Every row comes from one small tree of marks. Brackets hold a mark, then the marks that hang from it, in the order of their numbers. Every link used is in the known rows. Which tree was each row made from?
Known rows
[q_183 q_8]: -0.86 +1.81 -0.50 +0.29 -0.10 +1.07 -0.01 -0.13 -0.08 +0.62 -0.27 +1.34 +1.65 -0.64 +1.20 -1.65 +1.04 -1.39 +0.99 +0.08 +1.18 -1.15
[q_82 q_480]: +0.84 +2.41 -0.46 +0.06 +0.12 +1.86 -0.89 -1.57 +0.20 +1.10 -1.40 -1.02 +4.12 -0.15 +0.49 -0.53 -1.14 -1.78 +2.37 +0.09 +1.54 -2.15
[q_177 [q_82 [q_480 q_661]]]: -0.09 +2.02 +0.34 +0.47 +1.18 +2.33 -0.83 -1.80 +0.30 +1.26 -1.10 -2.32 +3.43 -0.39 +1.56 -0.92 -0.38 -0.88 +4.43 +1.11 +2.23 -2.61
[q_183 q_8 [q_661 q_44 q_480]]: -1.54 -1.78 -1.26 -0.22 -0.36 -0.48 -0.24 -0.12 -0.58 -0.22 +1.10 -1.01 +1.60 +1.30 +0.67 -3.27 +0.13 -2.56 -1.69 -1.01 +0.47 -0.67
[q_854 [q_177 [q_82 q_480]]]: -0.90 +1.74 -0.66 +0.50 +0.27 +1.60 -0.46 +0.46 -0.30 +1.47 -0.82 -6.83 +3.78 +0.90 +1.39 -0.12 -0.42 -4.29 +6.84 +0.94 +1.86 -2.53
[q_177 q_82]: +0.66 +1.69 +0.26 +0.44 +0.40 +1.85 +0.28 +1.02 +0.05 +1.11 -1.33 -0.26 +2.62 +0.31 +2.33 -0.49 -0.24 -3.94 +3.09 -0.67 +1.20 -1.71
[q_183 q_8 q_661]: -2.29 +0.16 +0.04 -0.01 +0.22 +0.12 +0.02 -0.44 -0.32 -0.08 +0.15 +2.01 +0.78 -0.18 +1.26 -3.40 +0.17 -2.80 -0.68 -0.61 +0.82 -1.00
[q_480 q_82 q_652]: +0.40 +2.44 -0.27 +0.15 -0.61 +1.39 +0.21 -0.38 +0.99 +1.65 +1.48 +3.16 -0.66 +0.22 +2.78 -1.54 -0.12 -4.27 +2.08 -0.95 +1.59 -1.18
[q_480 q_82 q_652 q_661]: -0.33 +2.79 -0.23 +0.00 +0.01 +1.71 -0.08 -1.92 +1.40 +1.82 +2.73 +4.46 -1.31 -0.15 +3.26 -1.28 +1.22 -2.80 -0.23 +0.22 +2.17 -1.88
[q_661 [q_183 q_8] q_440 q_480]: -2.13 -0.30 -1.78 -0.22 -0.96 -0.47 -1.19 +1.41 +0.52 +1.58 +0.11 +0.40 +0.72 +2.37 -0.75 -3.48 +1.47 +2.65 -1.48 -1.57 +0.15 -1.90
[q_82 [q_480 q_661]]: +0.13 +2.69 -0.40 -0.07 +0.77 +2.22 -1.24 -3.12 +0.62 +1.26 -0.21 +0.43 +3.51 -0.46 +0.95 -0.31 +0.28 +0.05 +0.21 +1.17 +2.14 -2.79
[q_44 [q_661 [q_480 q_82]]]: +1.12 +2.70 -1.90 +0.08 -0.46 -0.35 +0.04 +1.14 +0.84 +2.89 +0.77 -1.00 +3.15 +2.37 +2.14 -0.87 +0.85 -5.50 +0.51 -1.45 +0.25 -1.14
[q_854 [q_177 [q_82 [q_480 q_652]]]]: -2.16 +1.15 -0.34 +0.36 -0.32 +1.52 -0.52 -1.32 -0.11 +0.71 +0.95 -5.31 +0.68 +0.69 +1.38 -0.68 -1.08 -6.26 +6.28 +0.99 +2.22 -2.41
[q_177 [q_82 [q_480 [q_661 [q_183 q_8]]]]]: -2.83 -0.04 -0.16 +0.68 +1.10 +1.74 -1.45 -2.64 +0.40 +1.86 -2.05 -3.60 +1.73 -0.50 +0.07 -2.31 +0.81 +1.59 +4.88 +1.13 +1.59 -2.18
[q_44 [q_661 [q_183 q_8] q_440 q_480]]: -3.37 -0.35 -2.59 -0.15 -0.68 -1.20 -1.06 +2.12 +0.50 +1.94 +0.34 -2.33 +0.66 +2.74 -0.91 -3.28 +1.50 -1.05 -3.57 -1.34 -0.54 -1.69
[q_44 [q_661 q_440]]: -1.26 +1.97 -1.57 -0.13 +0.08 +0.44 +0.18 +3.66 +0.31 +1.21 +0.11 -1.25 +1.63 +1.30 +1.28 -1.63 -0.09 -4.06 -4.15 -0.73 +0.34 -2.03
[q_480 q_82 q_661]: +0.85 +3.23 -0.48 +0.11 +0.63 +1.73 +0.07 -0.14 +1.23 +2.48 +1.06 +3.01 +1.86 +0.16 +3.15 -0.80 +2.01 -0.87 +0.42 +0.13 +1.77 -1.94
[q_82 [q_480 [q_661 q_183 q_440]]]: -1.90 +0.81 -1.17 -0.33 +0.60 +1.72 -1.83 -0.80 +1.13 +2.01 -0.68 -0.71 +1.96 +1.10 -0.44 -2.14 +0.37 +3.60 -2.40 +0.17 +1.42 -3.46
[q_183 q_8 [q_661 q_44 q_440 q_480]]: -2.46 -2.40 -1.57 -0.31 -0.54 -1.11 -0.09 +3.39 -0.58 -0.54 +1.32 -2.02 +0.37 +2.01 +0.28 -5.37 +0.08 -0.06 -2.06 -1.47 +0.43 -1.00
[q_854 [q_177 [q_82 [q_480 q_661]]]]: -1.57 +1.94 -0.60 +0.36 +0.89 +1.80 -0.77 -0.99 +0.11 +1.64 +0.61 -5.49 +3.20 +0.75 +1.81 +0.14 +1.02 -2.70 +4.43 +2.14 +2.39 -3.22
[q_44 q_661]: -0.35 +2.56 -1.25 +0.00 +0.27 +1.03 -0.02 +0.24 +0.27 +1.61 -0.19 -0.02 +2.84 +0.57 +1.76 +0.46 +0.11 -6.47 -3.54 -0.39 +0.41 -1.69

Which tree is each row?
-1.21 +2.15 -0.15 -0.19 +0.18 +2.10 -1.41 -4.96 +0.79 +0.45 +1.45 +1.89 +0.31 -0.88 +1.08 -0.80 -0.54 -1.62 -0.53 +1.29 +2.47 -2.71 -> [q_82 [q_480 q_652 q_661]]
-0.62 +1.08 +0.56 +0.50 -0.05 +1.91 -0.72 -1.93 +0.05 +0.34 -1.04 -2.25 +0.80 -0.40 +1.20 -1.65 -2.40 -4.49 +6.20 +0.05 +1.97 -1.88 -> [q_177 [q_82 [q_480 q_652]]]
-1.00 -1.13 -2.05 -0.26 +0.00 +1.85 -0.36 +2.90 +0.56 +1.76 -0.94 -1.59 +1.45 +1.65 +0.29 -1.48 -0.01 +0.33 -4.42 -1.42 +0.38 -2.10 -> [q_661 q_44 q_183 q_440]
-1.94 +0.09 -0.49 +0.22 +0.99 +1.86 -1.44 +0.46 +0.81 +2.02 -1.69 -3.41 +1.76 +1.04 +0.14 -2.75 -0.14 +2.47 +2.05 +0.02 +1.45 -3.26 -> [q_177 [q_82 [q_480 [q_661 q_183 q_440]]]]
-0.82 +0.41 -0.58 +0.08 -0.50 -1.32 +0.05 +0.51 +0.20 +1.31 +1.42 +1.27 +1.13 +1.64 +1.71 -4.62 +0.90 -1.89 +3.10 -1.66 +0.72 -0.45 -> [q_183 q_8 [q_661 [q_480 q_82]]]
-2.12 +0.73 -0.55 -0.31 +0.17 +2.29 -2.14 -6.04 +1.32 +1.70 +0.67 +1.75 -0.04 -0.06 +0.06 -0.59 -0.11 -0.59 -2.49 +0.62 +1.79 -3.04 -> [q_82 [q_480 q_652 [q_661 q_183]]]
-1.82 -0.53 -1.79 +0.41 +0.75 +1.78 -0.20 +0.01 +0.99 +2.86 +0.11 -1.20 +0.60 +0.08 +1.67 -1.97 +2.84 +1.29 +0.12 +0.46 +1.17 -1.05 -> [q_480 q_82 [q_661 q_44 [q_183 q_8]]]
-1.28 +0.10 -0.56 -0.50 -1.22 -1.26 -0.05 +2.06 +0.89 +0.79 +3.29 +2.81 -2.08 +2.81 +1.96 -5.50 -0.71 -2.68 -0.20 -2.74 +0.90 -1.45 -> [q_183 [q_661 q_440 [q_480 q_82 q_652]]]
-1.07 +1.36 +0.08 +0.32 +0.99 +1.69 -0.67 +1.75 +0.30 +0.81 -1.07 -3.47 +2.08 +0.29 +1.15 -2.97 -0.35 +1.14 +3.96 +0.68 +2.23 -3.02 -> [q_177 [q_82 [q_480 [q_661 q_440]]]]
-1.07 +0.59 -0.14 +0.33 +1.18 +2.44 -1.47 -2.86 +0.86 +2.48 -1.99 -2.41 +3.02 +0.39 +0.66 -0.57 -0.06 +0.05 +2.49 +0.50 +1.54 -2.91 -> [q_177 [q_82 [q_480 [q_661 q_183]]]]
-1.32 -1.42 -1.00 -0.44 +0.23 +0.71 +0.40 +3.83 -0.21 -0.04 +0.41 -0.77 +0.94 +1.45 +1.34 -3.56 -1.16 -1.83 -4.32 -1.55 +0.62 -1.63 -> [q_183 [q_661 q_44 q_440]]
-1.13 -1.56 -2.28 -0.03 -0.60 +0.61 -1.03 -0.87 +0.19 +1.57 -0.30 -1.69 +2.09 +1.66 -0.32 -1.25 +1.25 -0.01 -1.92 -0.96 +0.19 -1.08 -> [q_661 q_44 [q_183 q_8] q_480]
-2.46 -0.98 -1.69 +0.08 +0.76 +2.05 -0.83 -1.69 +0.56 +1.56 +0.06 -0.41 +0.93 -0.27 +0.61 -0.85 +2.34 +1.15 -3.86 +0.83 +1.05 -1.69 -> [q_480 [q_661 q_44 [q_183 q_8]]]
-3.82 +0.16 -0.56 +0.07 +0.09 +1.59 -2.03 -5.62 +0.91 +1.05 +0.59 +0.69 -1.25 -0.85 -0.42 -2.26 +0.58 +0.68 -0.13 +1.36 +1.84 -2.23 -> [q_82 [q_480 q_652 [q_661 [q_183 q_8]]]]
-2.89 -1.49 -1.65 -0.53 +0.01 +2.11 -0.82 -0.22 +1.16 +1.12 +2.01 +1.32 -2.41 +1.09 +0.82 -1.79 +0.71 +0.31 -7.56 -0.09 +1.25 -2.70 -> [q_480 q_652 [q_661 q_44 q_183 q_440]]
-2.75 +0.63 -1.28 +0.24 +0.40 +0.66 -0.40 +2.44 +1.34 +2.74 +0.70 +0.64 -0.87 +0.86 +1.19 -4.35 +3.05 +4.04 +0.16 -0.19 +1.19 -1.81 -> [q_480 q_82 [q_661 [q_183 q_8] q_440]]
-1.88 -1.27 -1.70 +0.19 +0.10 +1.71 -0.37 -0.13 +0.12 +1.47 -1.21 -1.70 +1.41 +0.10 +0.18 -1.12 +1.03 -0.71 -1.44 -0.33 +0.35 -1.01 -> [q_661 q_44 [q_183 q_8]]
-0.19 +2.27 -1.67 +0.00 -1.06 -0.42 -0.19 -0.45 +1.03 +2.16 +2.61 +0.55 +0.02 +2.13 +2.21 -1.32 +0.12 -7.33 -0.29 -1.33 +0.60 -1.00 -> [q_44 [q_661 [q_480 q_82 q_652]]]
-1.11 +1.68 -1.96 -0.13 -1.21 -0.91 -0.06 +2.94 +1.02 +1.88 +2.87 -0.64 -1.23 +2.86 +1.70 -3.42 +0.04 -5.12 -0.81 -1.80 +0.59 -1.36 -> [q_44 [q_661 q_440 [q_480 q_82 q_652]]]
-2.03 -0.17 -1.15 -0.27 +0.12 +2.06 -1.01 -0.34 +0.45 -0.13 +1.42 -2.17 -0.68 -0.06 +0.49 -2.74 -0.95 +0.16 -1.94 +1.08 +2.39 -2.68 -> [q_82 [q_480 q_652 [q_661 q_44 q_440]]]
-2.92 +1.42 -0.29 +0.23 +0.30 +1.85 -0.88 -2.75 +0.34 +0.90 +2.14 -4.08 +0.09 +0.33 +1.86 -0.32 +0.22 -4.37 +3.73 +2.18 +2.83 -3.14 -> [q_854 [q_177 [q_82 [q_480 q_652 q_661]]]]
-0.57 +0.99 -2.28 -0.37 -0.42 +0.14 -1.22 -1.60 +0.92 +2.82 +0.01 -0.04 +3.08 +2.88 +0.30 +0.58 +0.64 -4.71 -5.55 -1.61 -0.59 -2.02 -> [q_44 [q_661 q_183 q_480]]
-2.13 -1.62 -0.72 +0.04 +0.35 +0.59 +0.30 +0.71 -0.64 -0.39 +0.14 -1.00 +1.08 -0.21 +1.21 -3.10 -0.12 -3.13 -1.27 -0.40 +0.76 -0.61 -> [q_183 q_8 [q_661 q_44]]
-3.40 -1.56 -1.97 -0.08 +0.51 +1.43 -0.57 +1.82 +0.52 +1.24 +0.40 -1.40 -0.42 +0.53 +0.14 -2.93 +2.32 +3.38 -4.60 +0.47 +1.00 -2.02 -> [q_480 [q_661 q_44 [q_183 q_8] q_440]]
+1.20 -0.43 -2.31 -0.03 -0.50 +1.05 -0.61 +0.65 +1.09 +3.37 -0.13 -1.44 +3.00 +2.73 +1.19 -0.57 +0.90 -1.05 +0.06 -2.05 +0.18 -1.13 -> [q_661 q_44 q_183 [q_480 q_82]]
-0.98 -0.30 -0.80 +0.39 +1.15 +2.15 -0.34 +2.71 -0.02 +0.58 -1.26 -6.53 +2.32 +0.33 +1.09 -2.76 -0.73 +1.07 +3.01 +0.92 +2.11 -2.56 -> [q_177 [q_82 [q_480 [q_661 q_44 q_440]]]]
-3.14 +0.23 -0.93 -0.42 -0.02 +1.64 -1.99 -2.59 +1.36 +1.31 +0.85 +0.75 -1.24 +0.72 -0.35 -2.67 -0.37 +1.62 -3.22 +0.21 +1.78 -3.41 -> [q_82 [q_480 q_652 [q_661 q_183 q_440]]]
+0.03 -0.95 -2.03 -0.14 -1.10 +1.02 -0.70 -1.07 +1.24 +2.73 +1.37 -0.01 -0.20 +2.46 +1.30 -1.22 +0.21 -2.82 -0.78 -1.98 +0.63 -1.08 -> [q_661 q_44 q_183 [q_480 q_82 q_652]]
-2.83 -1.81 -2.06 +0.11 -0.12 +1.15 -0.32 +3.40 +0.14 +1.12 -0.93 -2.77 +0.18 +0.81 -0.32 -3.24 +0.99 +1.75 -2.12 -0.69 +0.39 -1.34 -> [q_661 q_44 [q_183 q_8] q_440]
+1.32 +2.13 -1.38 -0.09 -0.92 -0.27 +0.00 +4.12 +0.91 +2.20 +1.03 +0.68 +1.80 +2.78 +1.72 -3.24 +0.77 +0.30 +2.21 -2.09 +0.96 -1.69 -> [q_661 q_440 [q_480 q_82]]
+0.70 -0.07 -2.05 -0.41 -0.73 +0.56 -0.23 +3.34 +0.12 +0.66 +0.66 -1.60 +2.42 +2.44 +0.73 -1.97 -0.05 -0.34 -2.43 -1.47 +0.81 -1.88 -> [q_661 q_44 q_440 q_480]
-3.26 -0.29 -0.26 -0.13 -0.04 -0.50 +0.23 +3.10 -0.31 -0.41 +0.47 +1.01 -0.43 +0.54 +0.74 -5.56 +0.04 -0.38 -1.28 -1.05 +0.76 -1.35 -> [q_183 q_8 [q_661 q_440]]
-2.04 -2.11 -2.56 -0.18 -0.77 -0.01 -0.90 +2.60 +0.19 +1.23 -0.09 -2.75 +0.91 +2.35 -0.85 -3.35 +1.19 +2.34 -2.20 -1.32 +0.13 -1.44 -> [q_661 q_44 [q_183 q_8] q_440 q_480]
